Known rows, with every step that occurs:
kufa, mifeg, gifuv, zopot: -37 -13 1 1 47 -17 -8 -4 -6 15 -15 -13 -16 11 22 30 10 16 -2 3 -14 9 20 8 -7 35 -9 20 22 9 -14 -45 3 -12
gifuv, zopot, dagi, guba, mibapi: -14 -20 1 14 61 -10 28 12 -19 10 9 -7 1 14 10 49 -10 17 -1 -32 -19 0 4 -15 -1 36 -11 35 9 -9 -14 -38 -10 -4
zopot, gifuv, mifeg, sopi, kufa: -25 -14 11 -11 61 -7 -8 -12 18 7 21 -17 -2 8 10 -23 -9 12 0 4 6 3 29 13 1 17 3 21 -8 -1 -4 -4 0 -19
gifuv, zopot, dagi, guba, mibapi, teru, sopi: -26 -27 0 20 66 -10 21 10 -5 26 12 -6 -3 15 14 68 -7 19 2 -44 0 22 11 -8 11 39 -21 52 -2 -13 -12 -26 -16 0
dagi, mibapi, teru, sopi, kufa, mifeg: -30 -15 -7 15 52 -15 -1 -9 20 26 17 -13 2 10 25 61 6 14 1 -4 15 37 29 -5 11 29 -15 46 -14 7 -14 1 -26 -21
kufa, mifeg, sopi, gifuv, zopot, dagi: -30 -10 -8 -17 65 -13 13 -12 -7 13 -14 -17 -9 14 31 55 14 18 3 -32 -21 5 20 1 -6 32 -9 25 19 13 -15 -32 3 -12
guba, dagi, mibapi, teru, sopi, kufa: -27 -13 -5 17 64 -16 12 4 19 20 29 -10 7 12 14 49 -5 14 1 1 32 34 20 -5 9 31 -14 45 -20 -2 -14 -4 -23 -17
mifeg, gifuv, zopot, dagi: -31 -16 -2 0 36 -14 5 -2 -16 8 -9 -14 -17 14 9 38 0 18 1 -19 -30 6 10 -4 -8 39 -15 23 19 4 -11 -43 7 -7
mifeg, sopi, kufa, gifuv: -27 -18 2 -6 46 -19 3 -16 17 4 2 -19 -1 11 17 25 12 13 0 0 -7 7 21 -1 -3 26 -5 19 1 8 -18 -28 -6 -18
gifuv, mifeg, sopi, kufa, bukiv: -15 -28 8 9 51 -13 5 -19 20 9 17 -23 -2 16 9 -7 -4 12 3 7 -9 12 20 -5 -9 26 0 19 -2 14 -5 3 -9 -25
kufa, gifuv, zopot, dagi, mibapi: -31 -21 -7 8 49 -17 16 6 -18 9 -3 -9 -6 16 16 53 3 16 2 -23 -21 3 10 -13 -3 41 -11 26 18 7 -16 -50 -3 -12
teru, mibapi: -14 -17 9 -3 -12 -9 -6 6 -3 3 13 -8 -7 9 4 2 -11 14 1 6 -18 5 15 5 0 31 -4 25 23 -23 -18 -21 2 4
zopot, dagi, guba, mibapi, teru: -16 -17 3 13 36 -12 30 6 -7 18 22 -8 7 14 14 49 -8 19 -2 -32 -13 23 13 -13 9 41 -6 46 2 -17 -12 -11 -22 -3
bukiv, kufa, gifuv: -28 -26 13 -8 19 -22 -17 3 -10 5 -9 -9 -12 14 13 24 4 11 0 12 -3 -2 24 23 -13 42 -8 16 8 -3 -10 -20 -5 -10
zopot, dagi, mibapi, teru, sopi, mifeg: -25 -21 -16 1 40 -13 10 -4 5 22 27 -9 -2 12 25 69 -2 18 1 -33 2 32 20 -3 13 31 -20 50 -13 1 -9 0 -18 -18
guba, mibapi, teru: -24 -18 9 14 19 -11 -2 6 -1 21 15 -6 -3 10 10 20 -9 18 -2 -4 -3 23 18 11 8 35 -7 37 3 -20 -13 -7 -15 -3
kufa, mifeg, sopi, gifuv, zopot: -32 -12 -1 -10 68 -16 0 -9 1 14 -14 -14 -10 11 29 34 11 16 1 -10 -8 5 23 11 -5 27 -7 22 19 14 -16 -32 3 -13
dagi, guba, mibapi, teru, sopi, mifeg: -22 -27 -3 13 67 -16 10 2 15 27 32 -7 4 8 28 48 -3 17 -6 -17 20 32 21 5 16 26 -17 53 -18 -9 -10 -6 -24 -14
mifeg, sopi, kufa, bukiv: -11 -30 9 14 39 -11 6 -14 16 8 6 -22 -4 16 1 18 -9 11 4 -1 -14 9 15 -9 -10 27 -8 18 0 8 -13 1 -11 -21
zopot, gifuv, mifeg, sopi, kufa, bukiv, dagi: -17 -36 2 3 71 -4 -2 -13 31 11 32 -26 -7 18 2 -31 -25 10 2 -14 1 6 16 -10 -8 32 0 23 -3 5 -10 10 -3 -23
mifeg, gifuv: -26 -13 3 -2 24 -20 -7 -2 0 4 4 -12 -12 9 9 12 -2 15 -2 11 -12 10 18 6 -3 29 -10 22 15 -1 -12 -24 4 -12
guba, mibapi, teru, sopi: -25 -24 5 10 34 -11 -8 6 9 24 17 -6 -5 10 12 34 -7 16 -1 -9 14 25 21 15 12 28 -19 45 -5 -20 -12 -3 -15 -2
guba, dagi, mibapi, teru, sopi, kufa, gifuv: -38 -18 -7 15 75 -23 13 0 22 23 22 -12 7 13 23 54 9 13 -1 4 35 37 23 -6 7 37 -13 41 -17 5 -15 -23 -23 -18
mibapi, teru, sopi, gifuv, zopot, dagi, guba: -35 -22 -6 14 71 -18 12 4 -1 22 6 -11 -13 15 21 69 -3 17 4 -37 -1 28 15 -12 8 39 -26 49 4 2 -10 -21 -5 -6
mifeg, sopi, gifuv, zopot, dagi, mibapi, teru: -35 -18 -7 8 63 -17 28 -9 -9 21 -2 -8 -2 16 23 55 1 21 3 -41 -17 30 18 -8 8 41 -6 38 10 15 -11 -24 -10 -11
dagi, guba, mibapi, teru: -17 -18 9 20 39 -16 17 9 1 19 22 -6 5 10 13 28 -11 17 -5 -10 0 25 16 -2 12 36 -4 43 2 -17 -13 -11 -21 -4
bukiv, kufa, mifeg, sopi, gifuv: -26 -18 6 -24 50 -20 -4 -14 -2 10 -13 -12 -4 11 30 35 12 13 1 1 0 7 33 28 -11 33 -1 21 7 12 -8 -2 -9 -17
kufa, sopi, mifeg, gifuv: -25 -15 -5 -24 47 -20 0 -17 7 5 5 -16 -1 9 28 27 10 17 -4 5 -5 14 25 12 -2 23 -4 20 5 11 -9 -26 -2 -22
guba, dagi, mibapi: -14 -5 -1 2 44 -17 16 15 -3 2 24 -6 7 11 9 23 -11 13 -3 9 11 3 14 0 -1 29 -3 29 8 -7 -16 -20 -10 -13
zopot, dagi, mibapi: -12 -12 -7 0 21 -13 17 5 -12 1 17 -9 0 12 8 43 -10 15 2 -17 -21 4 12 -11 0 31 -9 32 11 -4 -15 -12 -9 -13
bukiv, kufa, sopi, gifuv, zopot, dagi: -28 -25 5 -21 54 -15 1 -3 -25 6 -22 -10 -9 18 19 58 2 14 6 -20 -14 2 20 14 -16 42 -9 18 10 10 -5 -22 -3 -9
dagi, mibapi, teru, sopi, kufa: -28 -20 -4 22 45 -16 -2 -3 18 20 21 -11 -1 11 12 48 -8 14 3 -4 13 35 23 -6 12 28 -19 45 -16 2 -13 2 -23 -18
gifuv, zopot: -23 -16 8 8 25 -12 -15 10 -10 5 -3 -8 -17 12 3 19 -12 14 0 -2 -14 -6 11 7 -5 30 -16 21 18 -7 -15 -31 5 -5
dagi, mibapi: -14 -13 0 7 24 -17 3 8 -4 2 17 -5 -1 10 7 22 -13 13 -1 5 -7 4 15 -1 3 26 -8 29 11 -4 -16 -12 -8 -14
mibapi, dagi: -15 -1 9 -5 23 -14 5 9 -6 1 12 -9 1 10 5 2 -7 17 -1 13 -7 -4 17 4 -8 25 -2 17 11 -18 -19 -24 1 -6
bukiv, dagi, guba: -6 -16 -8 1 36 -17 9 10 13 -5 29 -14 -5 13 6 16 -24 12 -2 -18 -10 -3 4 -19 0 34 -12 37 17 -11 -24 -11 -4 -9
teru, sopi, mifeg, gifuv, zopot, dagi, guba: -30 -25 -15 0 84 -19 16 -6 -1 13 9 -13 -10 12 28 67 5 17 -2 -32 -7 15 14 -10 1 31 -26 40 -2 13 -9 -41 -1 -19

Rows:
-35 -17 -15 1 63 -20 10 -6 7 22 30 -11 -2 12 30 40 3 17 4 -16 9 41 27 -4 13 32 -13 50 -4 9 -2 3 -11 -18 -> zopot, dagi, mibapi, teru, sopi, gifuv, mifeg
-25 -13 12 -9 35 -7 -23 7 3 7 24 -10 -12 8 6 -30 -16 11 -1 13 6 -4 26 21 1 22 -2 22 7 -16 -4 -6 8 -10 -> zopot, gifuv, mifeg
-16 -12 4 -5 35 -13 2 -13 14 1 8 -17 -1 10 8 20 -3 13 1 -3 -11 4 19 0 -2 21 -7 23 -2 1 -16 -9 -7 -17 -> mifeg, sopi, kufa
-28 -15 -4 -10 57 -14 11 -7 -9 6 -9 -15 -11 14 17 42 1 18 4 -32 -23 3 13 -1 -5 31 -13 25 16 9 -14 -31 8 -9 -> mifeg, sopi, gifuv, zopot, dagi
-26 -17 -11 0 73 -17 28 -6 -11 8 -1 -9 -1 14 20 50 -1 19 4 -33 -19 10 14 -10 -1 32 -8 30 13 17 -14 -31 -3 -15 -> mifeg, sopi, gifuv, zopot, dagi, mibapi
-34 -22 8 -14 66 -18 -6 -10 -10 14 -26 -9 -11 14 29 41 11 15 1 -7 -3 3 29 27 -13 38 -5 18 11 17 -8 -22 -4 -14 -> bukiv, kufa, mifeg, sopi, gifuv, zopot
-32 -23 -1 24 76 -14 30 6 -13 27 8 -7 -1 15 23 56 -4 20 -1 -34 -12 32 11 -15 6 45 -11 45 4 -1 -11 -29 -16 -5 -> sopi, gifuv, zopot, dagi, guba, mibapi, teru
-8 -34 -4 10 46 -10 9 -13 28 4 19 -26 -6 19 0 11 -20 11 4 -20 -16 7 5 -22 -11 35 -11 25 4 8 -20 4 -11 -21 -> mifeg, sopi, kufa, bukiv, dagi
-31 -9 -2 0 46 -18 -3 -17 11 12 2 -20 -5 9 24 32 13 13 -2 15 -10 21 25 -3 -7 29 -7 22 1 14 -13 -22 -8 -24 -> sopi, kufa, mifeg, gifuv
-7 -8 13 0 22 -14 30 11 -4 1 22 -6 14 9 8 -2 -9 18 -2 8 -11 4 15 -11 -3 34 8 25 20 -26 -21 -37 -5 5 -> teru, mibapi, dagi, guba
-32 -19 -14 6 51 -18 11 -2 3 21 20 -9 -4 12 22 64 -2 17 4 -25 4 38 22 -7 12 34 -21 50 -3 3 -10 1 -12 -13 -> zopot, dagi, mibapi, teru, sopi, gifuv
-6 -40 -10 25 68 -14 9 0 33 6 33 -24 -7 18 1 34 -25 8 4 -17 2 12 3 -35 -6 33 -26 41 -5 4 -20 6 -15 -21 -> teru, sopi, kufa, bukiv, dagi, guba
-13 -7 9 2 42 -11 15 11 -8 9 17 -5 11 9 8 4 -6 19 -3 11 0 1 16 5 -6 25 1 22 4 -22 -19 -27 -9 -4 -> guba, mibapi, dagi
-12 -32 -6 5 58 -12 9 -18 31 5 28 -28 -4 19 8 -12 -15 12 4 -12 -12 10 10 -20 -10 33 -2 26 2 14 -13 7 -9 -26 -> gifuv, mifeg, sopi, kufa, bukiv, dagi
-22 -25 2 28 69 -15 12 0 20 23 27 -11 7 11 15 49 -6 16 -1 -10 18 36 20 -9 13 29 -18 51 -22 -9 -12 -4 -29 -12 -> dagi, guba, mibapi, teru, sopi, kufa
-16 -6 3 -21 27 -13 -1 -9 7 5 -1 -15 -2 9 22 27 8 15 0 -7 -9 -2 25 13 0 23 -2 24 17 -3 -16 -14 -3 -13 -> kufa, mifeg, sopi
-27 -18 4 3 14 -14 -19 4 11 17 12 -10 -15 10 9 32 -8 14 2 -6 9 19 21 13 11 29 -23 40 3 -16 -12 1 -5 -3 -> mibapi, teru, sopi
-35 -20 -4 4 54 -17 -8 -6 -5 14 -1 -11 -17 10 21 23 3 17 -5 0 -13 12 16 9 -6 31 -15 21 7 13 -10 -43 4 -18 -> sopi, mifeg, gifuv, zopot
-29 -18 2 6 36 -18 -9 -5 11 6 7 -18 -7 11 14 25 6 11 0 13 -6 9 19 -5 -6 30 -12 20 0 3 -18 -27 -6 -17 -> sopi, kufa, gifuv
-37 -12 -7 4 59 -11 8 -15 -6 16 -11 -22 -10 15 23 58 15 17 1 -15 -27 17 17 -14 -12 39 -12 23 4 17 -13 -41 -5 -19 -> sopi, kufa, mifeg, gifuv, zopot, dagi
-28 -16 -5 -6 38 -20 -7 -10 5 9 12 -14 -11 7 23 18 4 16 -6 8 -9 16 20 9 -3 26 -11 23 3 7 -10 -24 -1 -21 -> sopi, mifeg, gifuv
-41 -17 -7 18 89 -20 9 11 3 26 12 -4 -4 13 22 49 -4 17 1 -6 32 33 18 5 7 37 -19 44 -1 5 -13 -26 -10 -9 -> guba, dagi, mibapi, teru, sopi, gifuv, zopot
-11 -18 -14 4 31 -16 7 9 8 -2 29 -10 -2 13 6 16 -24 13 0 -15 -9 3 6 -15 1 33 -10 35 15 -4 -23 -9 -9 -15 -> bukiv, dagi, mibapi
-41 -25 -9 15 56 -18 14 -3 -7 25 0 -8 -10 15 16 66 1 20 4 -33 -7 36 16 -6 10 43 -21 45 5 10 -8 -32 -9 -9 -> mifeg, gifuv, zopot, dagi, mibapi, teru, sopi
-45 -25 -10 2 55 -14 -2 -11 0 29 1 -14 -19 14 27 64 8 21 0 -35 -7 33 19 4 5 39 -27 41 -5 9 -6 -31 -2 -12 -> mibapi, teru, sopi, mifeg, gifuv, zopot, dagi
-25 -12 -2 7 48 -18 10 12 10 17 25 -5 3 12 14 42 -8 15 0 -3 31 25 20 6 11 33 -14 46 -3 -11 -13 -7 -15 -8 -> guba, dagi, mibapi, teru, sopi
-20 -24 -4 19 65 -10 25 -3 12 22 28 -14 8 12 16 71 -4 17 1 -32 4 35 16 -20 12 33 -19 55 -21 -9 -11 -3 -28 -11 -> zopot, dagi, guba, mibapi, teru, sopi, kufa
-27 -26 -9 11 90 -16 35 -5 -13 18 11 -11 2 13 28 54 4 21 -7 -30 -18 20 10 -13 -2 36 -11 35 -1 10 -9 -50 -12 -18 -> sopi, mifeg, gifuv, zopot, dagi, guba, mibapi
-35 -28 -15 15 77 -17 11 -2 1 14 3 -14 -5 15 18 74 8 13 5 -24 -3 14 13 -20 -2 34 -25 34 -7 16 -16 -44 -11 -19 -> teru, sopi, kufa, gifuv, zopot, dagi, mibapi
-37 -18 -7 20 52 -15 16 2 -15 23 3 -7 -7 16 20 56 -5 20 3 -28 -16 32 14 -12 4 46 -13 39 9 9 -11 -23 -10 -10 -> sopi, gifuv, zopot, dagi, mibapi, teru
-40 -28 -5 15 71 -10 4 3 -5 32 5 -9 -12 14 21 63 -1 20 4 -34 3 33 16 3 7 37 -26 47 -3 -4 -10 -21 -9 -3 -> guba, mibapi, teru, sopi, gifuv, zopot, dagi
-33 -31 0 25 80 -21 13 -3 22 27 21 -13 7 12 24 54 8 15 -3 -6 21 39 22 -10 12 34 -16 48 -19 -2 -14 -22 -27 -13 -> dagi, guba, mibapi, teru, sopi, kufa, gifuv
-21 -6 1 0 32 -11 -10 -7 10 9 8 -19 -5 10 18 34 4 12 0 10 -8 8 22 -2 -6 25 -10 24 1 1 -17 -10 -11 -20 -> sopi, kufa, mifeg
-21 -15 1 1 22 -8 -1 8 -18 4 -3 -12 -17 14 5 40 -9 15 4 -25 -28 -8 6 -4 -6 34 -17 24 17 -8 -15 -30 5 -4 -> gifuv, zopot, dagi
-21 -13 -3 8 12 -13 17 3 -9 14 16 -8 -1 14 11 49 -9 17 2 -26 -18 23 16 -10 9 41 -7 40 7 -7 -11 -4 -15 -9 -> zopot, dagi, mibapi, teru
-9 -17 6 12 49 -15 17 11 -1 6 22 -6 6 9 10 23 -12 14 -4 -1 -3 5 12 -4 3 27 -6 35 6 -14 -16 -18 -15 -8 -> dagi, guba, mibapi
-8 -2 9 2 42 -18 24 13 -3 -1 18 -8 10 9 9 10 -9 16 -3 8 -4 -3 15 -9 -4 26 0 24 11 -16 -19 -28 -5 -7 -> mibapi, dagi, guba
-13 -29 8 26 28 -10 -6 -3 9 9 12 -20 -11 15 -1 18 -15 9 2 12 -14 10 11 -12 -13 31 -14 19 0 4 -13 2 -10 -20 -> sopi, kufa, bukiv
